Known rows, with every step that occurs
viso > sazat: [  0   7  10 -12  13  21  -6  12  -2   3 -10  29   7  10   7  -2 -13 -52
   6 -15   2 -49  -1  -8  -7  -7  19  -5  17 -46  20  17  15  28  12  18
   1 -12 -15   7 -41  -6  34  -8 -10 -28 -36  37  17  13  -9  -2   1 -20
   6  -4  28  -7  -4  11 -21  14 -49   2]
buner > viso > sazat > geno > pekul > ragazom: [-22  15  58  14 -37 -27   5 -23  47  32   9  19  21  -5  25  26  -1   0
 -21 -41  27  13  17 -12 -38 -13  10  45 -11 -42  14  -2  -7   1 -24 -25
 -32 -16 -48  15 -50  45  29 -18  26 -24  31 -24   2   4  -6   5 -15  -1
 -27  33  31  -7  -2 -10 -16  42 -10  16]
gufelez > sazat > viso > pekul: [ -9 -23  -9   1  19  11  -9 -24  -6  -9 -14   1 -40 -11   5  16 -33  -6
   8 -12   5 -17   6   5   3 -37 -34  -8  19  -7  -8  -5  13 -11  11   7
  -9  13  23  32  -1   0   0  14   5 -16 -21  -1 -23  67   9   6 -18  10
 -10 -14  -1  -4  24   8  20   3  17  16]
gufelez > pekul > geno > sazat: [  4  31 -10  -8  -2  -5   0   2 -49  -9   4 -40  11 -14 -27 -13  23 -32
 -14   6 -29   8 -13  23  15  14  -9 -22  -3  33  -9 -27   0  12 -21  -5
  16  13  13 -26  26  29 -16  12  -6  17  22  16  10  -4   4  -9  13  54
  45 -40 -27  -7  -3  -1  -8 -29   8 -50]
pekul > geno: [ 13  -1  -4  -3 -15   6   6  19 -19   9  13  19  34  27 -16   4  10 -12
  15  17  -7   1  -8 -17  19  16  20 -57   1  -5   5  -5  -4 -10  15  13
  26 -20 -18 -26   7   0  11 -13   0  -9 -17  25  33 -23 -25   0  16  -3
  20  12 -18   6 -13   8 -24 -17 -26 -39]
sazat > geno > pekul > ragazom: [-32 -11  26  20 -17 -17 -13 -50  19  25   1  15  20 -20  -9  10  16  41
 -10 -22  24  -6   2   1 -16  15   5  24 -32  15 -17  -5 -20   8 -23 -39
  -2  -3 -49   5  12  22   2   7  23  21  11  -2   7 -30  11   4 -19  28
 -13  16  13  16   0 -27 -15   9   1  18]
buner > viso > sazat > gufelez: [ -7 -14  11 -13  -5 -13   5  43  26   4  11  12  -8  -3  40 -20  13  -9
 -25  -9 -21   0   6 -16 -32 -10  21  43  33 -38  41  16  38 -10  27  24
 -25 -11 -12  23 -64   7  29 -37  -8 -32  12 -13  -6  13 -13   6  11 -38
 -31  17  23 -24 -23  38  -1  28 -24   0]
viso > pekul > ragazom > bevu: [-14  -7 -19  17 -24  55  13 -20   7  21 -21  34  -9  14  12  14 -46 -10
  27 -24  10   3 -13 -21  16   9  34   5 -46 -20 -34   2 -16   6  21   7
  32 -13  17 -12 -15 -46   0  22   7  14 -14   4  15  35   3  19 -14   4
 -13  31   3  32  23 -34 -17 -18   0  -8]
geno > sazat > viso: [  2   6   4 -19  21  -5 -23  -3  -6 -10  -9  40   3 -20  -3 -27  -5   6
 -27 -16 -21 -10  -7  -4   0 -13  -5   8  28   7  10   4 -10  -6 -11  10
 -18  -2  -3  23  13  13   1 -21 -18  13  11  13 -18  -1   7   8  -4 -12
   4 -29   9 -30 -18  17   9   5 -18 -18]
geno > pekul > gufelez > sazat > viso: [  2 -22  -2   5  22 -49  10 -13   2 -24   6   0 -12 -37 -41 -25   1  35
  -1  34  12 -12  33  41  17 -35 -54   7  62  40   7  -5 -11 -10 -38 -31
  -3   9  -9  26   2  25 -19  15 -13 -13  -2 -18 -67  13  -1 -17   2  39
   3 -43  15  -7  25   3  17 -11  17   7]
ragazom > pekul: [ 34  -1  11  -2  20  56 -23  53 -26   7 -40  48  24  20   4 -20  -9 -49
  25 -10  10 -16 -32 -33 -16  20  19 -38  20 -29  -2  22 -15  22  11  22
  27 -28  -4  10   7 -37  -4 -20 -12  28 -55  23   7 -16  -1  -4  17  12
  18   4   9  12 -19  29  12  -8 -17 -14]
buner > viso: [  0  11  10  -4 -16  16 -24  44  32  -8 -15  35  18  17  14 -37  24   0
  16 -18   5  -3  -7 -44 -20  -7  37   4  37 -24  23  21 -14 -12  11  24
  16 -27 -36  -1   3 -14   9 -52   1  -5 -11  19  26  -6 -44   3  24  -5
 -11  25 -21 -18 -24  31  25  -8 -15   2]
sibapa > sazat: [ 30  10   1 -13  22  35 -21   7 -34 -18 -17   2  12  36   3 -20  30 -13
  18 -10 -15 -29  -3 -37  -2  10  20 -29  14  -5  15  15 -29   4  -9  21
   4 -14  14  14  17 -34   8 -10 -32   5 -46  21  37 -41  -1  -5  23 -28
  13  24  -3 -14 -30  12 -12 -20  -9  18]
ragazom > bevu: [ 17  -1 -34   2   8  66 -21  21  -1  -6 -18  42   6  -4  -5 -15  12 -24
   4  -1 -18 -14  -8 -39  31   9  29   4 -11   3 -30   4 -33  15  10  20
  28 -17   1  -2  23 -28 -10   5 -27   3 -27  17  33 -18  -7  -5   4   0
   2  19 -19   3 -15 -10  14  -3  -2 -15]
gufelez > pekul > geno > sazat > sibapa: [  5  23   1  17 -12  -6  10  -9 -42   0  13 -59  51  -7 -27 -21  42 -30
 -44  10 -23   6 -21  53   9   4 -28   5 -37  47 -10 -33  12  13  -9  21
   3   6   6 -32  23  36 -21  27   6  21  42  -2  -8  -5 -19  -5   1  23
  35 -17 -31 -30   5 -27  -7 -46  20 -24]
buner > viso > sazat > geno: [-11  10  15   8 -20 -14 -10  24  51  14  21 -13  18   9  25  30 -18 -39
 -23  -4  -4  12   5 -41 -36 -17  19  39   9 -49  20  26  18   4  17  25
 -37 -11 -20  16 -41  21  30 -41  17 -37   0  -4  17  15  -5  -4  -6 -33
 -22  26   4 -37 -23  22 -14  33 -18  -6]
pekul > ragazom: [-36   9  13   3  -5   8   6 -18  12   9 -32  44  10   5  12   9  -4  24
  29 -23  25  -7 -16  -2  11  30   1  -8  11  -1  -6  12  -9  18   6  -6
   9 -21 -33 -18   4 -29  26 -18  12  23 -23   4  22  -7 -39   7  -2   9
  -6   3   1  23   6  -7 -22  -6 -34   8]
geno > sazat > viso > pekul: [  4  -2  12 -15  -1  -8 -13 -13  -1   0  10  22 -21 -12  -1 -17 -27  -5
 -19 -31 -12  -7 -19  -9 -24 -27   6  10  10 -12  15  -1  19 -12  -2   8
   1  11  23   5 -14   9   8   5 -26   3  19  12 -35  55  12  19  -1 -19
   2 -15  20   1  10  17   7   7  -3  -7]
pekul > geno > sazat: [ 17  28   6  -3   7  -6   9  -8 -12  13  15 -13  20  14 -20 -10  20 -30
 -15   9 -12  16  -5  -7   8  14  13 -34  10  16   2 -37   1   1  -4  16
   8   2 -14 -37  15  30   2  -7 -24  12  35  26  22 -33  -7   1  11 -11
  38 -12 -10  -9 -17  12   4 -12 -12 -43]
sibapa > sazat > geno > pekul > ragazom: [-12   5  41  15  14   8  -6 -60 -19  -1  -3 -24  10  14  -3  15   5  35
  -1 -28  15   6  -1  -2  -7  14 -10  14 -24  14   2   1 -32 -10 -44 -25
 -33  -3 -12 -12  16  12 -10   1 -11  16   3 -19  16 -51  28  -1   5   1
  10  38  19   8  -9 -27 -23  -4  35  30]
pekul > gufelez: [  8   8   3  -9 -14 -27  15  45   3  -8  -3   4  18   3 -10 -10   5   1
  27  41  15  -6   3 -12  10  14   5 -14  30 -27  10  31  17   7  -1  -9
  24  -8 -21  -7  20 -10  15  -3 -15   1 -28   2 -13 -26 -34  -9  24  -7
   2 -16   7   7 -10  19   4   5 -33   6]
buner > viso > pekul: [  3  -1  -1  -8 -29  16 -12  40  35  11   7  37  11  32  12 -18   5 -27
  23 -15   7  -4  -7 -35 -37 -25  38   0  18 -27  15  18  13 -14  26  19
  33 -20  -7  12 -17 -20  10 -26   0 -20  -1   4   4  44 -26  15   9  -2
 -27  28 -13   5 -14  16  31  -3 -10   5]
viso > pekul > gufelez: [  3   6  12 -18 -23 -27  10  33   5   5  23  -1   0   7 -13  -2 -15  -9
  37  36  22  -6   6 -11 -12   6  24 -31   9 -26  22  17  34   4  18 -23
  24  -4   1 -15  -8 -12   4  11 -17 -16 -22   2 -21  20 -17   7  10 -14
 -16 -10   7  10  14   7   0   6 -21   9]
sazat > viso > pekul > gufelez: [ 11 -16   4  -8 -13 -59  17  28  -2  -9  34   4 -12  -1  -9  17 -48  22
  13  25   5   6  -9   4   1 -34   2 -34  16 -10  10  23  33 -21  17  -4
   9   1   7   5  -8  13  13  25  -2 -15 -16   6 -45  50  -7  13   2 -15
 -31 -22  18  -2  24   4   7   5 -24  24]
sibapa > sazat > geno: [ 14   0   1  -5  25  29 -33  -4  -6  -8   4 -55  13  35  20  16   4  -4
  10 -10 -13  -7  -2 -16   8  13   1   0  -6  -6   6  30 -18  -9  -5  12
 -39   6  12  12  27 -34 -18 -11 -17   0 -28  10  26 -50  33  -6  11 -30
   4  22 -12 -10 -28  -3 -19  -1  18  25]
pekul > ragazom > bevu: [ -3   0 -12  11  -8  52   5 -16   7   9 -34  50   3  18  23  10 -15  -9
  18 -14   6   4 -13 -33  28  42  24  -2 -22   2 -40   2 -51   9   6  -4
  29 -16 -13 -19  11 -31  -1  -6  13  26 -16   3  36 -27 -16   9  -2   4
  10  26   0  36  20 -15 -10 -13 -15 -10]
pekul > gufelez > sazat > geno: [-27   6  -2  10   5 -39   5  -1  49  -2   5 -48  -3  -7 -17  38 -12   8
   8  56  24  35  49  17  12   6 -23   8  18   2 -11  20   8   8 -11 -29
 -28  27  -3  -5  24  -2 -16   1  26 -13   7 -17 -26 -24  14 -35 -12   8
  11 -34 -22 -18  -1   5  -7  27  16  27]

Rows
[-41  -8  -3   1  16  -5  27 -49   2  -5 -28  14 -37 -11  20  33 -50  17
  18 -16  18  15   1  38   6 -30 -38 -12   1  -4 -13 -13  -5 -13   6   5
  -3  18  14  27 -18  -7  25  14  41   0   7   4 -12  76 -11  11 -35  19
 -12 -18  17  14  51 -15 -11  10   0   9] => gufelez > sazat > viso > pekul > ragazom
[ 19 -14  16   8  11   4  -5  14  -2   7   3  27  39 -11   2  -5   1 -40
 -13 -19   9 -44 -19  31 -27   7   8  19 -11 -40  29   8  24  24  15  28
  -9  -8 -16   5 -32  13  50  -7  -6 -10 -23  28  12   6 -25   2  -6 -44
   0  19  15 -27  12  -4 -26 -26 -30  11] => viso > sazat > sibapa
[-18 -17   2   7  16   5 -33 -32  19   7   0 -33  -7 -32 -20  -2  25  10
 -18   9   4 -12  42   0 -12  -7 -25  31   2  24  -4 -20 -14  11 -23 -33
 -17  17  -5  21  17  15 -37  10   3  -1   2 -11   6 -18  53 -27 -11  35
  12  -2 -10 -11  -8   3  32  18  43  24] => gufelez > sazat > geno > pekul
[ -3  -3  16  -4 -47 -46  10  35  60  -1  22 -36   9   4   2 -11  -2 -15
  -6  47  28  44  15  45 -18 -26 -14  18  18 -25  17  -5  34 -21  16  19
   6   6  27 -16 -19  14   5  -7  19  -9  60 -49 -45  49 -53  -2  -1   2
 -21   9 -27 -46  41  -4  27  -2  15   8] => buner > viso > pekul > gufelez > sazat > sibapa
[-21 -21  -4  33   6  42   2 -65  32  10 -31 -13 -14 -29   4  42  -7  11
  -8  -2  10  22  36   0  39   6 -13  36 -35  29 -52 -47 -49  14 -31 -41
 -16   7   0 -15  16  -5 -49  24  25   5  32 -37  -2 -13  45  -6 -32  35
  16  26  -5  12   6 -42   7  13  53   7] => gufelez > sazat > geno > pekul > ragazom > bevu
[  7  20  16 -19 -11 -65  16  11   6 -12  26 -12 -32 -21 -19   5 -38   3
   0  27  -6  27  -4  10 -13 -24   2  -8  15  -8  19  -1  40 -11  -6 -15
  -6  11  21  15   9  35   5  22 -15  -8  32 -12 -71  51   6  20  -2 -25
 -12 -42  30 -19  15   7   0  11 -20   1] => geno > sazat > viso > pekul > gufelez
[  1   7  33   8 -17 -50   5  12  28  13  31 -30   4 -17 -15  30 -18 -11
 -16  31   7 -14  35   0 -18   6   0  24   4 -32  29  10  19  23 -17 -38
 -39   4 -33  13 -16  53  16  26  -2 -40  10  -1 -48  -6  31 -22  -5  -8
   1  -5  45 -19 -12 -14 -16  30  -9  20] => viso > sazat > geno > pekul > gufelez
[-25  -7   5   1  -8 -10  15 -25 -18  13   2  52 -24  -2  20  32 -50  30
  19 -31  21 -22 -25  15  -7 -14  -2 -14 -15  -4   8  22   1 -25  16  12
   4  -6   0   8 -18  -3  28  -2  23  -3 -16  12 -16  51 -23  31 -22  -2
 -25  -4  17  20  34 -24 -13  -1 -32  13] => sazat > viso > pekul > ragazom
[ -4 -26  32   6  -3  -8 -33 -11   7   6  18 -10  19 -14 -24 -24  19  16
 -16 -21   7 -33  17 -22 -28  -2   7  17   0   7  -2  -2  -8   9 -14 -18
 -17  -5 -37   8  29  10 -13  11 -18   2  -6   0  -1 -30  38  -3  12   7
  -4  25   9  -5 -32  -1  18  18  20  15] => sazat > geno > pekul
[  9 -13 -17  -5  40   6 -14  -1  -9 -24 -28  22 -27 -20  -3 -17 -12  13
  -4  -4  13 -24  18  14  20 -24 -35  -1  39  19 -19   8 -20 -19  -1  19
 -13   7   3  22  10  -5   5 -12   9  -8 -36   6  -7  14 -11  -8 -13   6
  16 -24  -8  -3   6  19   5  -4  -4   1] => gufelez > sazat > viso
[ 14 -10 -14  13   5 -30  21   5 -46   4  31  -2 -10  18 -18  27 -46   4
  -3 -18  -7 -14 -10  -2 -11 -34  -8 -42 -16   8  -5   4  28 -38  20  21
  19   0   8 -12 -15  24  14  18   1 -26 -16  28   6  65   1  21   3 -14
 -11   2   7   5  16   7 -12 -10 -19 -37] => sazat > viso > pekul > geno
[ -4  30  -9  -4 -15  -5  16 -11 -20  24  36 -21  -1  21 -23  14  -5 -30
  -1  12  -7  10   4  -8  -9  -1  23 -27  -9   4   3 -40  31  -6  -2  10
  10  16   9 -25  -3  23  -2  13 -17   7  39  23   5  24   8   8   1  -8
  11  11   6  -7   1   0  -1   1   3 -38] => viso > pekul > geno > sazat
[ -9  -2  -1 -17  10  -1 -11   9 -13 -10   1 -17 -15 -42   6 -41  56  14
 -43  -1 -47  13  -2  31  -9  19 -25  49 -14  32   8 -14  24  25  -2  -5
  11  25  22  20  20  -1 -30   4 -15  12  29 -16 -22   1  29  -3  -5  28
  12 -41 -10   8 -26  15  17   5  16   7] => geno > sazat > gufelez > pekul
[ -4 -19 -17  14  -8  13  17 -16 -11 -10 -20  37 -25   9  25  41 -59  20
   7 -34   1   3 -24 -12  25 -19  16  -4 -42  -1 -36   6 -19 -27  12  11
  20  -9  18  -8 -15 -22  -4  23   4   9   5   9  -1  56   5  34 -16  -8
 -26  11  16  27  46 -37  13  -3   2  -3] => sazat > viso > pekul > ragazom > bevu
[ -1  -5 -24  -2  26  55  25 -17 -35 -38 -35 -35 -14  12  30  10  27  39
  -7 -11 -33  24 -18  17  40  22 -13  30 -58  40 -33  -9 -37   0  -7  -8
  23   6  47   7  18 -51 -24  24  -3   5  10 -29   8 -20  32  -8 -12  21
  17  -3 -19  36   3 -37 -26 -19  46  41] => sibapa > sazat > gufelez > pekul > ragazom > bevu
[ -3  -2 -15  -7   9 -31  20   4 -22  10  31 -25  -7   5 -13  -4  39  26
 -37  15 -27  34   4  21  16  13   5  18  16  42  11 -33  25 -21   6   9
  -4   6   3 -19  -6  28  -9  -8 -13  20  64 -12  13 -41  18  -6  -4  -9
  13 -17  -4  -7 -29  25   3  19  -6 -13] => pekul > geno > sazat > gufelez
[ 12  -3  22   7  27  24 -40 -25 -12  -5  19 -37   6   6 -16 -11  21  15
 -11 -14   5 -24  27 -28 -19  -6  -1  10 -16  14  10  -3 -29  -2 -34  -2
 -30  -5  -1  15  27   4 -24  14 -41  -1 -23  -7  25 -50  47 -10  24  -8
   9  34  11   5 -32  -4  -3  -3  30  24] => sibapa > sazat > geno > pekul
[-35  12  11   4 -33  -1  19  -2  30  28   1  46   4  30  33   5  -3   5
  23 -19  31  13 -10 -23 -33  -6  40  -5   5 -31  15  17   2 -14  20   8
  30 -13 -12   1 -25 -19  30 -20  27   4  12  -3   9  51 -63  20 -14   7
 -27  29   0   7  16  -1  10   8 -16 -10] => buner > viso > pekul > ragazom
[  4  -2  16   7 -10 -55  -8   5  21  11  38 -28  21 -19 -28 -13   4  17
  -7  32  10  -1  19  -7 -11  10  -4  10   3   9  14  20  14   9 -19 -41
 -13   0 -27  -8  17  34 -20  23 -18 -14   4 -27 -31 -44  16  -9   8   5
 -11  -7  17  -2 -20 -17  13  13   4  10] => sazat > geno > pekul > gufelez
[-16 -14  -8  -7  16  18 -29 -20  36  -3 -10 -20  -9 -13   4  13  -3  -3
  -7   8   8  -2  30   5   0   1 -26  22  15  -9 -21   2   1  16 -11   2
 -30  27   8   6  17 -10 -16  -6  22   3  -2   4  10 -16  21 -21 -19   4
  11  -7 -27 -17  -6  12   3  12  23  11] => gufelez > sazat > geno
[ -6   7 -30  -7 -12 -31  21 -19   6  30  37 -39 -30   8 -17  -6  17  13
 -35   0 -31  38   6  32 -17  -2   9   0 -14  20  12 -41  61 -19  14   1
  -2  20  42  -8 -21  34   0  14  -4   9  75  -1  -4  19  48  14  -8 -12
   6   5   5   2 -10  13   3  26  19 -20] => viso > pekul > geno > sazat > gufelez
[ 38  14 -21   3  32 -11  14 -16 -68 -28  42 -40 -12  48 -20  22 -37 -10
   6  -4 -25 -15  -8  -5  11 -28   2 -56 -22   1  11 -10  -3 -50  13  10
  -9   0  40  -8  -3  11   6  10 -13 -18 -11  28   5  37  13  12  -4 -35
   3  17   2  -8   8 -14 -29 -22   5 -10] => sibapa > sazat > viso > pekul > geno
[-11   2  -6  13 -39  56  18   9  48  20 -17  33 -12  24  38  16 -27 -24
  13 -23  19  28 -16 -36  -7  -3  43   7 -25 -28 -27  -5 -14 -12  20   5
  35 -22   1  -5 -31 -23  -3 -11  23  -4  25 -19  20  50 -31  19  -3   4
 -31  44 -16  28  16 -16  21 -10  12 -19] => buner > viso > pekul > ragazom > bevu
[-12 -15   5  28  -5  31  -5 -35  26  11  -9  10   1  -8   4  20  -8  19
 -19 -30   6  11   6 -26   6  16  23  26 -53  23 -37 -16 -31  10 -20 -27
  -5  -7 -29 -11   3   1 -29  17  12  10  14 -36  10 -40  47   9 -13  21
  -3  31   5  24   5 -36  -5  13  35 -12] => sazat > geno > pekul > ragazom > bevu
[  2   6   4  -6   4 -24   8  17  11 -13 -27 -13 -14  -4 -11   9   4 -16
  32  60  24   5  40  17  30   9 -32 -18  37  -1   3   0   2  16  -5 -28
  -1   4   9  -1  15  -4  -2 -10  -1  -5 -17  -2 -14 -16 -31 -22  11  17
  14 -34  -8  -6  17  12  -1   5  -3  17] => pekul > gufelez > sazat
[ 16 -17 -15 -18  31   9 -12   7 -25 -17  -9 -24   2  26   8 -31  42  34
  -1   3 -30  -1  -8   2   1   4   6   2   7  15  22  15 -12  -5   1  19
 -16  -9  27  18   8 -33   8 -12 -29  -1  -7  -6  14 -52  18   0  18 -43
  -4  12   5  -4 -31  30   3  -5   9  34] => sibapa > sazat > gufelez
[ -8  -7   1  -8 -10 -38  10  15  23 -11 -12 -23  19  -9 -13   0  10   2
  16  61  23  -4  14  60  28  10 -27   1  21   1   8   0   7   5  -7  12
 -24   2   9  -4   8   7   1  -2  16   9  -4 -21 -16  -8 -49 -18  16  -6
   5 -30 -23 -36  39  -7   5 -22   5  23] => pekul > gufelez > sazat > sibapa
[ 39   9   3   9   5  46  16  43 -56  17  -5  25  27  42  -7   3 -17 -38
  23  11  -5   7 -28 -29  15  19  13 -63  -4 -27  -3  -7 -10  -3  17  20
  35  -7 -18 -45   5  -9 -11 -21   7  12 -12  21  21 -17  -4  -5  20   2
  30  -9  -2  19  -7  17 -22 -18  -4 -44] => ragazom > pekul > geno
[ 11   8  17 -12  -9  -8 -34 -13   4  11  -2   0  28 -15 -15 -54  27 -12
 -28  -5  -7  -1 -23  33 -17   0   7  17  -3   6  12 -25   6  15   3  38
 -14  -4   6  -9  -3  19  10 -12 -21  47  36  -4   5 -31 -14  -4   3 -29
   7   1 -13 -39  -2   3  18 -10  -8  -5] => geno > sazat > sibapa
[-54 -15   1  -3   5  13  27 -14 -31  -4 -30   6  -6 -22  14  -3  32  57
  -1 -19 -13  -5 -12  50   7  14 -24  31 -27  35 -11  11   4  18  10 -19
  14   8  12   8  -5 -18   2   2  30  17   0  -5   9  -5   3   6  -6  44
 -16 -35   3  37  12 -16 -21   7   0  18] => sazat > gufelez > pekul > ragazom
[ 20  15  15 -12  10  20  13  49  -7  -3 -32  -3 -11   2   2  16 -23 -32
  30  49  22  27   5   2  12   5 -19 -41  35 -32 -12  -7 -13  21  -8  -2
   8  16   8 -13  11 -22 -19  -5   3  17 -12   0 -36  -8 -10 -31   8  26
  28 -45  11  -7  18  27   5  -1   8  -3] => ragazom > pekul > gufelez > sazat
[  0   3 -27   3   5   8   8  15 -45 -15  16  -6  33   7 -26   4  25 -27
  16  -1 -19 -19 -20  20  31  20 -11 -30 -11  31 -18  -4   3   6  17  -7
  36   7   2 -23  31   3 -16   8  13  -8 -26  23  23   5 -13  -8   4  50
  24 -23 -33  20   4 -10 -13 -32 -12 -38] => gufelez > pekul > geno
[ -7 -13 -24 -21  37   7 -19  -2 -55 -33  -8 -47 -10   0   8 -43  58  22
 -10  -9 -41 -19   0  18   4   6 -31  25  -4  29  14  15  -7  -3   0   0
  -3  12  54  31  28 -34 -22  -1 -24  -7 -35 -11   8 -21  27 -14  20  12
  11 -29  -9  15 -28   3  -8  -4  25  38] => sibapa > sazat > gufelez > pekul
